In the rows, 128 means zero.
Known rows, with every step that occurs
E-V-A-S: [148  57 123 141 174 116 133  95 173 150 118 155 157 184 142 205 171  45
 191 131 124 149 174 133 157 158]
T-C-Q-E-V-A: [120 131 180 134 137  99 165 101 142 154 154 113 141 129 141  65 166 175
 141 154  68 124 137 181 123 124]
C-Q-E: [120 106 113 133 119 159 165 114  93 151 136 126 171 111 116 109 102 148
 110 140 138 155 138 175 130 165]
P-T-E-Q-C-V-A-S: [173 161 127  71 128 114 148 105 196 173 113 136  97 151 120 117  99 149
 165 164 133 132 179 126 148 156]
C-Q-E-V-M: [179 131 136 167  93 132 145  76 123  97 165 102 150 133 125  82 119 133
  91 156 107  97 106 124 114 142]
T-E-Q-C-V: [109 184 121  73  84 112 143 155 124 159 163 114  83  60 156  86 109 139
 118 138  96 115 130 122 130 114]
Q-E: [ 95  86 141 164  99 139 132 116  86 130 112 118 189 119 150 160 117 112
 143 137 136 145 152 167 133 144]
Q-E-V-M: [156 115 159 191  77 116 118  77 118  82 146  95 163 139 153 124 128 103
 118 153 106  88 116 115 116 128]
E-V: [105 106 130 143 124 134 110 142 108 108 120 153 151 134 142 196 181  39
 147  92  93 107 105 112 139 121]
V-C-Q-E: [141 116 135 119 119 145 169  82  92 162 151 123 164 124 133  69 125 184
 122 151 146 150 166 190 121 137]
V-C: [117  87 142 155 143 119 114 119  97 118 119 157 161 156 168 160 176 105
 175 109 170 139 182 156 127 112]
P-V-E-Q-C: [151 127 104  67 105  83 145 150 130 128 133  92 101 119 158  69 184 145
 166 125 107 100 129 159  99 116]
Q-C-T: [116 123 140 131 186 127 104 133 128 110 119 135 135 112  93 190  86 108
 125 119 180 159 139 110 102 137]
V-E-Q: [119  81  61 104  95 100 139 170  80 124 106 133 139 152 153 107 183 128
 153 106 141 105 147 169 166 137]
V-C-T-G: [109  83 128 185 148 178 100 132 143 105 112 188 132 147 102 152 114 143
 145 134 195 148 137  99  90  74]
A-S: [115  49  81 144 171 151 123 131 134 162  93 167 167 178 131 242 126  41
 188 116 185 198 184 122 149 185]
P-T-C-V: [107 197 167 137 133 144  78 156 135 122  79 161 121 138  95 170 134  89
 172 111 126 135 124 102 116 130]
C-V: [119 134 126 151 123 143  94 133 119 116 126 159 139 100 132 183 140  24
 146 114 123 123 131 114 138 131]
E-Q-C-T: [122 129 101  98 174 110 131 148 128 119 125 128 108 106  78 155  87 142
 120 113 173 123 120 125 121 146]
G-T-E-V-C-Q: [129 162 150  86 105 130 151 116 107 177 153 137 106 146 134  77 156 153
  64 128  81 109 105 107 156 112]
Q-C-T-G-V-A: [145 110 145 183 178 144 114 116 186  73 152 117 120 108 134 116 129 164
 115 129 123 129 102 129 101  74]
E-Q-C-V-M: [180 162 115 140 112  89 127 120 149  87 174  92  94 101 128  86 106 127
 124 145 148  90 124 108 111 136]
P-T: [128 122 132 162 138 162  89 155 116  76  45 178 172 181  92 223 136  77
 166  87 173 117 127 117 135 155]
G-V-E-Q-C-T: [156 153  91  72 147 109 122 127 116 112 140  84 102 102 111  95 127 164
  88 109 123 112  98 137 132 114]
C-T-E: [ 75 114 144 155 117 151  91 142 102 128  92 179 139 120 157 190  83  88
 106 130 147 153 153  99 136 124]
J-M: [115  62 137 202 124 118 128 175 143  77  97 132 139 110 155 161  91  69
 161 120 164 158 168 136 132 147]

Rows
[120 156 112  99 105 129 122 116 105 134 129 141  91 105 167  97 125 160
  83 112 105  87 115 139 161 100]	G-V-C-T-E-Q
[121 132 113 162 159 189 103 141 154  84 145 121 112  90 110 144 104 146
  92 109 127 150  64  92  90  77]	Q-C-T-G-V
[ 81 135 126 124 173 121 142 186 117 172 113 132 118 155  84 131 126 149
 101 110 138 169 103 119 149 171]	G-T-C-Q
[124 189 164  97 109 157 145 121 117 149 111 124 139 141  78  98 134 172
 122 128  77 120  87 135 112 138]	P-T-C-Q-E-V
[170  91  78 120 194 141 152 106 215 142 146 117  97 139  99 124 102 169
 139 142 147 152 125 129 128 129]	E-Q-C-T-G-V-A-S
[174 155 148 171 125 105 104 106 148  79 168 100 120 108 141 120 104  98
 129 151 153 124 141  94  93 127]	Q-C-V-M
[ 98 167 165 100 108 122 157 126 110 184 142  87 126 128  88  91 131 162
  77 141  53 122  67 121 143 143]	G-T-C-Q-E-V
[126 111  85  71 114  83 159 172  95 135 139  89 124 127 151  76 161 182
 150 119 144 132 151 167 130 125]	V-E-Q-C
[132 168 104  81 122 107 142 148 131 137 164 111  92  72 115 110 126 113
 136 121 116 107 117 130 128 130]	E-Q-C-V
[108 163 105  76  83  72 123 175 104 170 116  97  88 141 115  72 167 142
 118 127  92  93 105 125 179 128]	G-T-C-V-E-Q
[168 109 118 217 132 134  90 106 124  41 135 109 151 138 176 155 144  79
 108 102 132 108 107 117 132 132]	G-V-M
[ 84 119  97 116 104 130 125 161 102 140 100 169 107 114 137 146  92 127
 104 120 140 106 129 123 160 138]	C-T-E-Q
[129 125 177 124  89 120 134  70  94 141 147 113 161 132 163 112 178 129
 147 137  92 103 146 157 123  90]	Q-E-V-C
[ 80 140 160 123 129 134 109 143 114 137 118 143 124 101 155 158  69 138
 102 140 148 170 157 100 109 116]	Q-C-T-E
[101 148 187 115  76 107 115 114  99 157 128 126 121 153 178 128 173 118
 100 128  72  93 121  96 160  84]	G-T-E-V-C
[155 191 143 128  68  77 127 129 143 122 164  70  72 106 138  65  76 155
  63 166 113  78 102  72 142 129]	G-T-E-Q-C-V-M
[107  97 114 195 116 207 100 184 143  75  58 194 155 176  85 188 123 128
 168 107 181 134 102  92 101 107]	P-T-G
[111 162 151 121 129 159 151 136 109 155  93 129 155 145  84  97  99 205
 133 138 142 164 131 165 109 163]	P-T-C-Q-E
[127 137  79 132 147 174 127 154 155  93 150 115  88  85  98 112 106 174
  87 104 120 117  46 106 108  85]	E-Q-C-T-G-V
[138 104 142 106 169 116 177  84 174 210 144 122 141 166 122 107 139 152
 168 168 102 182 175 164 133 167]	T-C-Q-E-V-A-S
[141 111 158 100 166 112 134  83 187 175 135 134 120 150 142 163 106 112
 145 167 119 168 181 103 128 135]	Q-C-T-E-V-A-S
[163 137 104 117 168 158 142 103 108 123 160 138 131 122 146  89 175 138
 103  93 123 136 121 164 137 122]	G-V-C-Q
[166 143 116  71 137  97 116 122 149 117 118 114  91 116 103 100 135 128
 135 131 129  93 114 127  93 118]	P-V-E-Q-C-T
